Each row was made from one small tree. The marks that hang from a mark follow it in brackets, in alphabetical order. Every link used is in the known rows. Write each row's tree.
Known rows:
D(L): [-0.48 -0.27  0.01 -0.57 -0.20  0.31  1.35 -1.01  2.61 -0.45 -0.77  1.26
 -0.09  0.22 -2.75 -3.16  0.46  2.77 -0.56  1.37]
D(E(V) L(J) X): [ 3.79  5.58 -0.93 -5.66 -2.85  0.22  3.04 -4.27 -0.98 -0.49  1.56  4.26
 -1.38  2.04 -4.05 -5.55  0.21  1.01  3.22  2.11]
L(D(E(V) X) J): [ 4.89  3.42 -1.35 -2.61 -0.49 -0.01  2.85 -5.50 -4.11  0.90  3.19  0.60
 -4.02 -0.43  0.39 -0.99 -0.13 -3.61  4.94 -2.18]
E(D(L X) V): [ 0.94  4.30 -4.70 -5.27 -2.93  0.57  0.29 -3.42 -1.02 -2.76  3.45  1.00
 -2.27 -4.19 -2.55 -4.63  0.02  2.86  0.51  6.94]
X(D(E L(J))): [-0.50  1.59 -1.22  0.23 -0.44  4.22  3.95 -1.75  1.63  1.34 -0.65  2.15
 -0.33 -1.13  0.83 -1.50  3.37  0.06  4.19  2.78]
V(E(D(L X) J)): [ 1.08  3.15 -5.20 -2.87 -0.45  1.97  5.10 -3.19 -1.89 -1.61  2.09 -1.36
 -0.94  1.04  1.57 -3.97  2.34  1.04 -0.93  0.14]
M(D(L(J))): [-1.15 -0.44 -0.54  0.41  0.36  0.73  3.72 -3.14  1.19  0.44 -4.06 -1.73
 -0.95 -2.64  0.29 -0.98  0.49  0.43 -0.54  0.12]
X(D(E(V) L(J))): [ 0.39  2.83 -1.73 -0.90 -1.09  4.33  3.23 -2.04  0.80  1.06  0.04  2.93
 -0.76 -2.06  0.19 -1.46  2.23  0.50  3.89  3.83]
D(E L(J) X): [ 2.55  3.91 -0.36 -4.10 -1.89  0.17  4.06 -3.90  0.15 -0.06  0.57  2.98
 -0.75  3.42 -3.18 -5.55  1.82  0.38  3.78  0.54]
M(D(E) V): [ 1.98  2.61 -0.69 -0.80 -1.32  0.63  1.55 -1.60 -0.90  2.32 -3.01 -0.93
  0.27 -4.76  0.23  3.76 -0.01 -0.38  1.18 -1.92]
X(D(E(J V) L)): [ 0.85  4.29 -3.64 -1.44 -1.07  3.58  4.12 -1.41  1.42  0.35  1.27  2.61
 -0.59 -0.99  0.05 -3.16  1.89  0.29  2.67  4.47]
X(D(E L)): [-1.16  2.06 -1.44 -0.45 -0.21  4.46  3.47 -0.63  2.92  0.81 -0.52  2.25
  0.44 -1.26 -0.38 -2.01  3.58  1.54  3.72  3.18]
D(E(J V) L X): [ 4.44  7.74 -3.68 -6.44 -2.71 -0.78  4.26 -3.35 -0.12 -1.51  3.29  3.79
 -1.11  3.50 -4.32 -7.79 -0.29  0.64  1.54  2.98]
L(D J): [ 2.57 -1.25 -0.50  1.60  1.04 -0.30  2.19 -4.24 -2.77  1.43  1.34 -1.58
 -3.85 -1.54  2.59  1.12 -0.18 -3.98  2.70 -3.14]
X(D): [-1.64 -0.01 -1.86  0.94  0.53  3.46  1.00 -0.17  0.55  0.12  0.56  0.43
 -0.55 -1.58  1.85  0.00  2.34 -0.35  2.42  3.03]
V(E(D J)): [ 0.82  2.56 -4.67 -1.15 -0.10  2.27  4.62 -1.88 -2.65 -0.51  1.32 -2.34
 -0.34 -0.38  3.69 -0.65  1.95 -0.15 -1.22 -1.04]
E(J): [ 2.15  2.25 -3.69  0.32 -0.31 -2.06  2.78 -1.00 -1.29 -0.42  1.95 -0.96
 -1.24  2.32  2.19 -2.26 -1.24 -3.43 -1.30  0.38]

Which tree is each row?
[ 0.01  1.31 -2.52 -2.57 -0.34  3.20  3.60 -3.27 -1.91 -0.90  0.51 -0.84
 -0.60 -0.58  0.90 -1.89  3.06  2.37  0.36 -0.49] => V(E(D(L(J) X)))
[ 1.12  4.52 -3.58 -1.07 -0.84  3.34  3.22 -0.73 -0.43  0.63  1.76  1.74
 -0.49 -1.07  1.99 -0.89  1.58 -1.61  3.05  3.50] => X(D(E(J V)))
[ 3.20 -0.08 -1.35 -0.44  0.66 -0.99  2.02 -5.42 -3.70  0.21  2.96 -1.20
 -4.70  0.34  1.37 -1.24  0.01 -4.17  3.55 -2.55] => L(D(X) J)
[ 3.08  6.14 -3.20 -4.87 -1.80 -0.85  5.21 -2.96  1.02 -1.13  2.26  2.41
 -0.50  4.85 -3.35 -7.92  1.28  0.00  2.12  1.38] => D(E(J) L X)
[ 3.08  6.51 -8.31 -4.92 -3.36 -1.48  3.05 -4.49 -2.26 -3.20  5.50 -0.02
 -3.58 -1.75 -0.45 -6.94 -1.23 -0.49 -0.82  7.38] => E(D(L X) J V)
[ 4.66  5.35 -3.38 -3.85 -0.32 -0.47  3.22 -3.68 -2.25 -0.43  4.67  0.38
 -3.04  0.61 -1.06 -3.05 -0.22 -2.45  3.19 -1.16] => L(D(E(J V) X))
[ 2.28  1.96 -0.54 -0.44 -1.69  0.55  2.97 -3.46 -0.19  2.53 -3.78 -0.09
 -0.66 -4.49 -0.41  1.99  0.02  0.12  1.28 -1.41] => M(D(E L(J)) V)
[ 1.30  3.38 -5.24 -2.64 -0.30  1.81  4.52 -2.69 -3.24 -1.39  2.42 -2.01
 -0.91  1.00  2.85 -2.39  2.09 -0.33 -0.63 -0.53] => V(E(D(X) J))
[ 3.87  1.44 -2.17 -0.45 -0.86  0.06  0.54 -1.33 -3.49  1.24  1.18  0.20
 -0.72 -0.22  1.29  2.33 -0.84 -0.67 -1.17 -2.92] => M(V(E(J)))
[ 3.76  4.15 -2.92 -2.68  0.40 -0.56  3.87 -3.40 -1.43 -0.18  3.96 -0.44
 -2.59  1.48 -0.34 -3.13  0.89 -2.87  3.57 -2.21] => L(D(E(J) X))
[ 4.16  2.20 -0.49 -0.50 -0.17  0.63  2.99 -4.38 -3.21  2.13  1.56  0.16
 -3.26 -2.20  1.65  1.40 -0.36 -3.53  4.01 -2.78] => L(D(E(V)) J)
[ 0.83  2.77 -3.69 -2.52 -2.82  0.94  0.88 -3.44 -1.29 -1.05  1.61  0.33
 -2.25 -5.93 -0.18 -1.82 -0.47  1.68  0.23  5.92] => E(D(L(J)) V)
[ 1.50  3.91 -4.46 -4.57 -3.20  0.31  0.77 -4.59 -2.20 -2.25  3.26  0.75
 -3.06 -4.07 -1.37 -4.16 -0.29  1.45  1.03  6.51] => E(D(L(J) X) V)
[ 2.66  3.70 -1.40 -2.93 -1.65  0.01  1.36 -2.75 -1.81  1.11 -1.29 -0.47
 -0.59 -2.84 -0.94  1.37  0.19 -0.50  2.03 -1.30] => M(D(E X) V)
[ 2.67  5.57 -7.45 -2.51 -2.75 -1.04  2.23 -2.57 -3.20 -1.74  4.42 -1.31
 -2.65 -3.80  2.68 -2.37 -1.80 -2.26 -1.28  5.79] => E(D J V)
[ 1.59  4.52 -0.54 -5.02 -1.60  0.58  3.30 -2.24  1.98 -0.89  0.91  3.15
  0.32  3.21 -4.92 -6.24  2.15  2.44  3.06  1.17] => D(E L X)
[ 0.23  3.35 -3.24 -0.06 -0.23  3.29  3.89 -0.43  0.35  0.88  1.08  0.86
 -0.10 -0.08  2.57 -0.95  2.65 -2.10  3.50  2.39] => X(D(E(J)))
[ 2.66  3.05 -1.15 -2.93  0.50  0.42  2.56 -2.89 -0.79  0.05  3.06 -0.04
 -1.98  0.37 -1.46 -2.01  1.55 -1.15  4.26 -2.42] => L(D(E X))
[ 2.00  5.80 -3.26 -4.00 -1.13  0.03  4.32 -3.02 -1.42 -0.58 -0.37 -0.73
 -0.84 -0.56 -0.20 -2.38 -0.10 -1.45  0.93  0.78] => M(D(E(J V) X))
[ 1.48  4.35 -7.48 -2.28 -1.83 -1.72  3.53 -3.17 -2.50 -2.42  4.49 -2.77
 -2.65  0.11  2.80 -4.85  0.70 -3.12  0.31  4.04] => E(D(X) J)
